Every row comes from one small tree of marks. The marks that hang from a mark follow it in brackets, in the order of their numbers. Every link used is in the known rows. Which tree was each row made from?
Known rows:
K_837(K_929): [ 0.05 -0.13 -0.05 -0.02  0.03 -0.03  0.08 -0.02  0.11  0.04  0.04 -0.24
  0.00 -0.10  0.08 -0.08  0.10  0.06  0.15  0.08 -0.01 -0.03  0.11]
K_952(K_725(K_929)): [ 0.23  0.07  0.11  0.10  0.08  0.02  0.03  0.06  0.02 -0.02  0.12  0.19
 -0.01  0.00  0.12 -0.02 -0.09 -0.20  0.28 -0.22  0.10  0.39  0.14]
K_725(K_625(K_710(K_387 K_966)) K_929(K_837)): [-0.24  0.11 -0.16 -0.20  0.10  0.00 -0.02 -0.07  0.23 -0.20 -0.08  0.20
 -0.01 -0.10 -0.04  0.13  0.50 -0.07 -0.02 -0.01  0.15  0.50  0.34]
K_966(K_710(K_387 K_625(K_725(K_929)))): [-0.03 -0.21 -0.20  0.17 -0.12 -0.27 -0.14  0.07  0.18 -0.08 -0.15  0.29
 -0.25 -0.14  0.05  0.09  0.16  0.01  0.13  0.20  0.37  0.32  0.20]
K_465(K_466 K_725(K_625(K_710) K_929(K_837))): [-0.01  0.23 -0.33  0.20 -0.22 -0.12 -0.12 -0.26 -0.14  0.01 -0.33  0.34
  0.12 -0.36  0.06  0.24  0.34 -0.08  0.29 -0.19 -0.11  0.61  0.48]
K_966(K_710): [-0.17 -0.05 -0.24  0.13 -0.08 -0.08 -0.04 -0.04  0.02  0.09 -0.19  0.19
 -0.14 -0.06  0.11  0.00  0.01  0.08 -0.12  0.17  0.00  0.06  0.02]
K_725(K_625(K_710(K_966)) K_929(K_837)): [-0.20  0.04 -0.23 -0.06  0.12  0.06 -0.07 -0.13  0.00 -0.13  0.03  0.22
  0.02 -0.04  0.14  0.15  0.46 -0.13  0.00 -0.09 -0.11  0.57  0.36]
K_465(K_466 K_725(K_625(K_710) K_929)): [ 0.15  0.10 -0.09  0.15 -0.28 -0.12 -0.13 -0.13 -0.25 -0.08 -0.19  0.30
  0.15 -0.38  0.17  0.24  0.31 -0.05  0.28 -0.18 -0.08  0.69  0.45]
K_692(K_725(K_929)): [ 0.02 -0.09  0.08  0.11 -0.04 -0.03  0.09  0.17 -0.11  0.03 -0.09  0.01
  0.06 -0.07 -0.17  0.31 -0.11  0.00  0.17 -0.01 -0.04  0.34  0.24]
K_466(K_465(K_725(K_625(K_710) K_929(K_837)))): [-0.10 -0.04 -0.27  0.33  0.08  0.00 -0.35 -0.18 -0.17 -0.07 -0.21  0.29
 -0.04 -0.23  0.29  0.00  0.13 -0.20  0.19 -0.20 -0.10  0.73  0.40]
K_466(K_465(K_725(K_625 K_929))): [ 0.08 -0.19  0.02  0.45  0.17  0.05 -0.34  0.08 -0.24 -0.21 -0.08  0.16
  0.00 -0.17  0.23  0.06 -0.01 -0.10  0.24 -0.17 -0.15  0.66  0.28]
K_692(K_725(K_625(K_710(K_387)) K_929)): [-0.09 -0.07  0.14 -0.07 -0.07 -0.07 -0.13 -0.03 -0.01 -0.10 -0.19  0.12
  0.01 -0.27 -0.13  0.27  0.27  0.01  0.04  0.00  0.09  0.64  0.38]
K_725(K_929): [ 0.14  0.11  0.05  0.03  0.00  0.03  0.12  0.09 -0.03 -0.04  0.08  0.08
  0.02  0.00  0.05  0.15 -0.04 -0.06  0.06 -0.07  0.01  0.16  0.19]
K_752(K_387): [-0.20  0.15  0.12 -0.06  0.09  0.03 -0.05 -0.02  0.02 -0.02 -0.02 -0.02
 -0.05  0.14 -0.18 -0.03 -0.10 -0.06 -0.17  0.07  0.12 -0.02 -0.12]
K_929(K_837): [-0.14  0.11 -0.26  0.02  0.02  0.02 -0.01 -0.14  0.11  0.08 -0.14  0.05
  0.00  0.01 -0.12 -0.02  0.04 -0.04  0.00 -0.01 -0.02 -0.09  0.03]
K_625(K_710(K_387 K_966) K_725(K_929)): [ 0.01 -0.22 -0.08 -0.23 -0.22 -0.11  0.14  0.18  0.19 -0.15 -0.06  0.10
 -0.08 -0.11  0.10  0.07  0.33  0.03  0.22  0.05  0.40  0.50  0.26]
K_692(K_725): [-0.12 -0.20  0.03  0.09 -0.07 -0.09 -0.03  0.08 -0.09  0.06 -0.18 -0.07
  0.04 -0.07 -0.25  0.17 -0.04  0.04  0.10  0.06 -0.01  0.18  0.06]
K_465(K_725(K_625 K_929)): [ 0.19  0.02  0.02  0.31  0.09  0.09 -0.14  0.07 -0.25 -0.17 -0.06  0.18
  0.04 -0.10  0.12  0.19  0.12 -0.11  0.36 -0.14 -0.20  0.51  0.29]
K_465(K_466 K_725(K_625(K_710(K_387 K_966)))): [-0.19 -0.10 -0.08 -0.03 -0.17 -0.29 -0.14  0.02  0.09 -0.20 -0.29  0.15
  0.17 -0.40 -0.10  0.16  0.57  0.14  0.22  0.09  0.19  0.64  0.20]
K_952(K_725): [ 0.09  0.00  0.08  0.12  0.10 -0.05 -0.11 -0.02  0.03  0.00  0.04  0.05
  0.00  0.01  0.08 -0.15 -0.04 -0.13  0.22 -0.15  0.11  0.25 -0.04]
K_710(K_387 K_625 K_966): [-0.28 -0.19  0.08 -0.12  0.25 -0.28 -0.11  0.21  0.27 -0.24  0.12 -0.05
  0.06  0.01 -0.20  0.14  0.34  0.03  0.01  0.19  0.36  0.14 -0.10]
K_692(K_725(K_929(K_837))): [-0.14  0.01 -0.17  0.14 -0.03 -0.01  0.11  0.04  0.02  0.11 -0.27  0.05
  0.04 -0.04 -0.31  0.30 -0.04 -0.06  0.17 -0.01 -0.04  0.27  0.26]
K_239(K_725(K_625(K_710) K_929(K_837))): [-0.21  0.36 -0.24  0.12  0.08  0.00 -0.13 -0.15 -0.07 -0.23 -0.03  0.36
 -0.17 -0.22  0.25  0.02  0.37  0.01  0.13 -0.22 -0.04  0.47  0.43]
K_239(K_725): [-0.13  0.17 -0.03  0.13  0.04 -0.08  0.02  0.15 -0.02 -0.20  0.04  0.08
 -0.13 -0.10  0.05 -0.07  0.07  0.20  0.19 -0.03  0.10  0.06  0.03]
K_725(K_625(K_710(K_387)) K_929(K_837)): [-0.10  0.27 -0.12 -0.15  0.01  0.02 -0.09 -0.22  0.18 -0.09 -0.14  0.24
 -0.06 -0.18  0.02  0.08  0.32 -0.11 -0.06 -0.10  0.12  0.36  0.37]

Which tree is each row?
[ 0.09  0.07  0.01 -0.05  0.00  0.06 -0.12 -0.15 -0.15 -0.10  0.06  0.21
 -0.04 -0.13  0.30  0.12  0.25 -0.14 -0.04 -0.19 -0.11  0.48  0.38]  K_725(K_625(K_710) K_929)
[-0.14 -0.25  0.02  0.15  0.10 -0.10 -0.25  0.16  0.01 -0.33 -0.11  0.17
  0.01 -0.26  0.21  0.08  0.34 -0.01  0.20  0.00  0.19  0.90  0.31]  K_466(K_465(K_725(K_625(K_710(K_387 K_966)) K_929)))
[-0.07 -0.05 -0.21  0.48  0.16  0.10 -0.31 -0.03 -0.15 -0.13 -0.20  0.22
  0.00 -0.16  0.12  0.03  0.02 -0.19  0.24 -0.16 -0.14  0.58  0.31]  K_466(K_465(K_725(K_625 K_929(K_837))))
[-0.24 -0.08 -0.01 -0.31 -0.04 -0.18  0.08  0.09  0.24 -0.09 -0.03  0.00
  0.01 -0.11 -0.02  0.03  0.33  0.12 -0.07  0.17  0.36  0.25  0.02]  K_625(K_710(K_387 K_966))
[-0.13 -0.37 -0.34  0.27 -0.09 -0.25 -0.30 -0.05  0.00  0.00 -0.13  0.23
 -0.23 -0.05  0.12 -0.02  0.15 -0.03  0.05  0.13  0.10  0.21  0.07]  K_966(K_710(K_625(K_725)))
[ 0.02  0.00 -0.15  0.14 -0.25 -0.18 -0.27 -0.20 -0.23 -0.04 -0.27  0.22
  0.11 -0.38  0.08  0.09  0.34  0.01  0.25 -0.11 -0.11  0.55  0.27]  K_465(K_466 K_725(K_625(K_710)))
[-0.20  0.06 -0.06 -0.09  0.18 -0.06 -0.11 -0.07  0.27 -0.18 -0.03  0.27
 -0.02 -0.11  0.06 -0.02  0.48 -0.21  0.19 -0.15  0.23  0.75  0.29]  K_952(K_725(K_625(K_710(K_387 K_966)) K_929(K_837)))
[ 0.09  0.00 -0.33  0.11 -0.13  0.06  0.08 -0.04  0.08  0.03 -0.14  0.13
 -0.10  0.01  0.02  0.02  0.01 -0.15  0.25 -0.08  0.00  0.21  0.25]  K_625(K_725(K_929(K_837)))
[-0.14 -0.19 -0.26  0.03  0.07 -0.21 -0.04  0.18  0.34 -0.22  0.00  0.09
 -0.07  0.01 -0.18  0.17  0.34 -0.12  0.27  0.09  0.40  0.34  0.16]  K_710(K_387 K_625(K_725(K_929(K_837))) K_966)
[-0.15 -0.40 -0.06 -0.03  0.06 -0.27 -0.17  0.23  0.27 -0.26  0.04 -0.07
 -0.05 -0.01 -0.13  0.03  0.38 -0.01  0.20  0.17  0.37  0.25 -0.04]  K_710(K_387 K_625(K_725) K_966)
[ 0.17 -0.22 -0.06  0.16  0.01 -0.13 -0.15  0.07 -0.03 -0.13  0.13  0.10
 -0.10 -0.01  0.13  0.12  0.10 -0.21  0.27 -0.08  0.11  0.30  0.21]  K_710(K_625(K_725(K_929)))
[ 0.10 -0.15 -0.02  0.41  0.02 -0.05 -0.11  0.16 -0.15 -0.10 -0.09  0.12
  0.03 -0.13  0.19  0.07 -0.21 -0.04  0.30 -0.09  0.07  0.46  0.18]  K_466(K_465(K_725(K_929)))
[-0.20 -0.08 -0.45  0.20 -0.08 -0.25 -0.14 -0.04  0.29 -0.02 -0.28  0.34
 -0.24 -0.12 -0.04  0.07  0.20 -0.06  0.10  0.19  0.35  0.25  0.24]  K_966(K_710(K_387 K_625(K_725(K_929(K_837)))))
[-0.08 -0.15 -0.42 -0.06 -0.16 -0.04  0.12  0.00  0.11  0.02 -0.08  0.17
 -0.11 -0.02  0.14  0.05  0.34 -0.11  0.20 -0.04  0.15  0.50  0.33]  K_625(K_710(K_966) K_725(K_929(K_837)))
[ 0.18  0.10 -0.01  0.33 -0.13 -0.07 -0.09  0.01 -0.18 -0.14 -0.19  0.19
  0.15 -0.29 -0.05  0.29  0.16 -0.05  0.34 -0.14 -0.15  0.54  0.33]  K_465(K_466 K_725(K_625 K_929))
[ 0.13 -0.16  0.03  0.03 -0.02 -0.18 -0.12  0.13  0.16 -0.19  0.04  0.08
 -0.09 -0.09 -0.02  0.12  0.15 -0.11  0.26  0.02  0.36  0.26  0.19]  K_710(K_387 K_625(K_725(K_929)))
[-0.04 -0.07  0.00 -0.07  0.06  0.04 -0.06  0.00 -0.08 -0.22  0.11  0.14
  0.00 -0.05  0.23  0.17  0.44 -0.09 -0.01 -0.11 -0.11  0.64  0.34]  K_725(K_625(K_710(K_966)) K_929)
[-0.09 -0.31 -0.13 -0.23 -0.21 -0.14  0.03  0.10  0.22 -0.13 -0.09  0.00
 -0.09 -0.11  0.05 -0.06  0.39  0.11  0.15  0.13  0.40  0.35  0.09]  K_625(K_710(K_387 K_966) K_725)
[ 0.00 -0.30 -0.02 -0.01  0.06 -0.25 -0.04  0.31  0.25 -0.30  0.11  0.05
 -0.05  0.02 -0.07  0.20  0.32 -0.07  0.27  0.10  0.42  0.40  0.14]  K_710(K_387 K_625(K_725(K_929)) K_966)
[ 0.06  0.01 -0.07  0.28 -0.14 -0.10 -0.22 -0.08 -0.17 -0.10 -0.26  0.11
  0.14 -0.28 -0.09  0.13  0.21  0.00  0.27 -0.06 -0.19  0.36  0.16]  K_465(K_466 K_725(K_625))
[-0.05 -0.37 -0.24 -0.11 -0.22 -0.09 -0.03  0.06  0.02 -0.04  0.00  0.04
 -0.10 -0.04  0.18 -0.05  0.35  0.03  0.16  0.05  0.12  0.38  0.11]  K_625(K_710(K_966) K_725)
[ 0.03 -0.37 -0.09  0.13  0.09 -0.15 -0.06  0.25  0.03 -0.22  0.20  0.05
 -0.04  0.08  0.09  0.20  0.27 -0.15  0.27  0.01  0.14  0.46  0.17]  K_710(K_625(K_725(K_929)) K_966)
[-0.14  0.00 -0.13  0.21  0.05  0.09 -0.12 -0.08 -0.07 -0.01 -0.24  0.11
  0.03 -0.09 -0.25  0.29  0.14 -0.15  0.11 -0.09 -0.27  0.46  0.35]  K_692(K_725(K_625 K_929(K_837)))
[-0.25 -0.12  0.04 -0.26  0.04 -0.06 -0.16 -0.01  0.17 -0.25 -0.02  0.08
  0.00 -0.14  0.05  0.02  0.53  0.05 -0.12  0.05  0.16  0.42  0.14]  K_725(K_625(K_710(K_387 K_966)))
[-0.15 -0.15 -0.15  0.11 -0.20 -0.21 -0.18 -0.03 -0.15 -0.16 -0.22  0.17
  0.17 -0.30  0.05  0.17  0.51  0.05  0.24 -0.03 -0.07  0.68  0.25]  K_465(K_466 K_725(K_625(K_710(K_966))))
[ 0.00  0.06 -0.29 -0.16 -0.27 -0.08  0.07 -0.10  0.25  0.03 -0.24  0.22
 -0.13 -0.19  0.03 -0.04  0.19 -0.03  0.20  0.02  0.37  0.27  0.33]  K_625(K_710(K_387) K_725(K_929(K_837)))
[ 0.09  0.01 -0.37 -0.02 -0.26  0.00  0.07 -0.16  0.00  0.10 -0.15  0.24
 -0.11 -0.09  0.18 -0.02  0.16 -0.16  0.20 -0.10  0.10  0.32  0.38]  K_625(K_710 K_725(K_929(K_837)))
[-0.08 -0.03 -0.26  0.42  0.06 -0.02 -0.09  0.06 -0.03  0.00 -0.23  0.18
  0.02 -0.10  0.08  0.03 -0.14 -0.11  0.30 -0.10  0.06  0.39  0.20]  K_466(K_465(K_725(K_929(K_837))))
[-0.02 -0.10  0.05  0.17  0.04 -0.07 -0.32  0.00 -0.06 -0.23 -0.17  0.24
 -0.04 -0.35  0.26  0.02  0.14 -0.03  0.17 -0.10  0.19  0.75  0.37]  K_466(K_465(K_725(K_625(K_710(K_387)) K_929)))
[ 0.03 -0.10 -0.31  0.21  0.05 -0.11 -0.13 -0.03  0.05 -0.04  0.00  0.13
 -0.08  0.02  0.01  0.10  0.14 -0.24  0.27 -0.07  0.12  0.24  0.24]  K_710(K_625(K_725(K_929(K_837))))
[ 0.00 -0.27 -0.01 -0.01 -0.01 -0.22 -0.22  0.05  0.18 -0.16 -0.02  0.00
 -0.10 -0.08 -0.07 -0.02  0.20 -0.02  0.19  0.11  0.36  0.09 -0.01]  K_710(K_387 K_625(K_725))
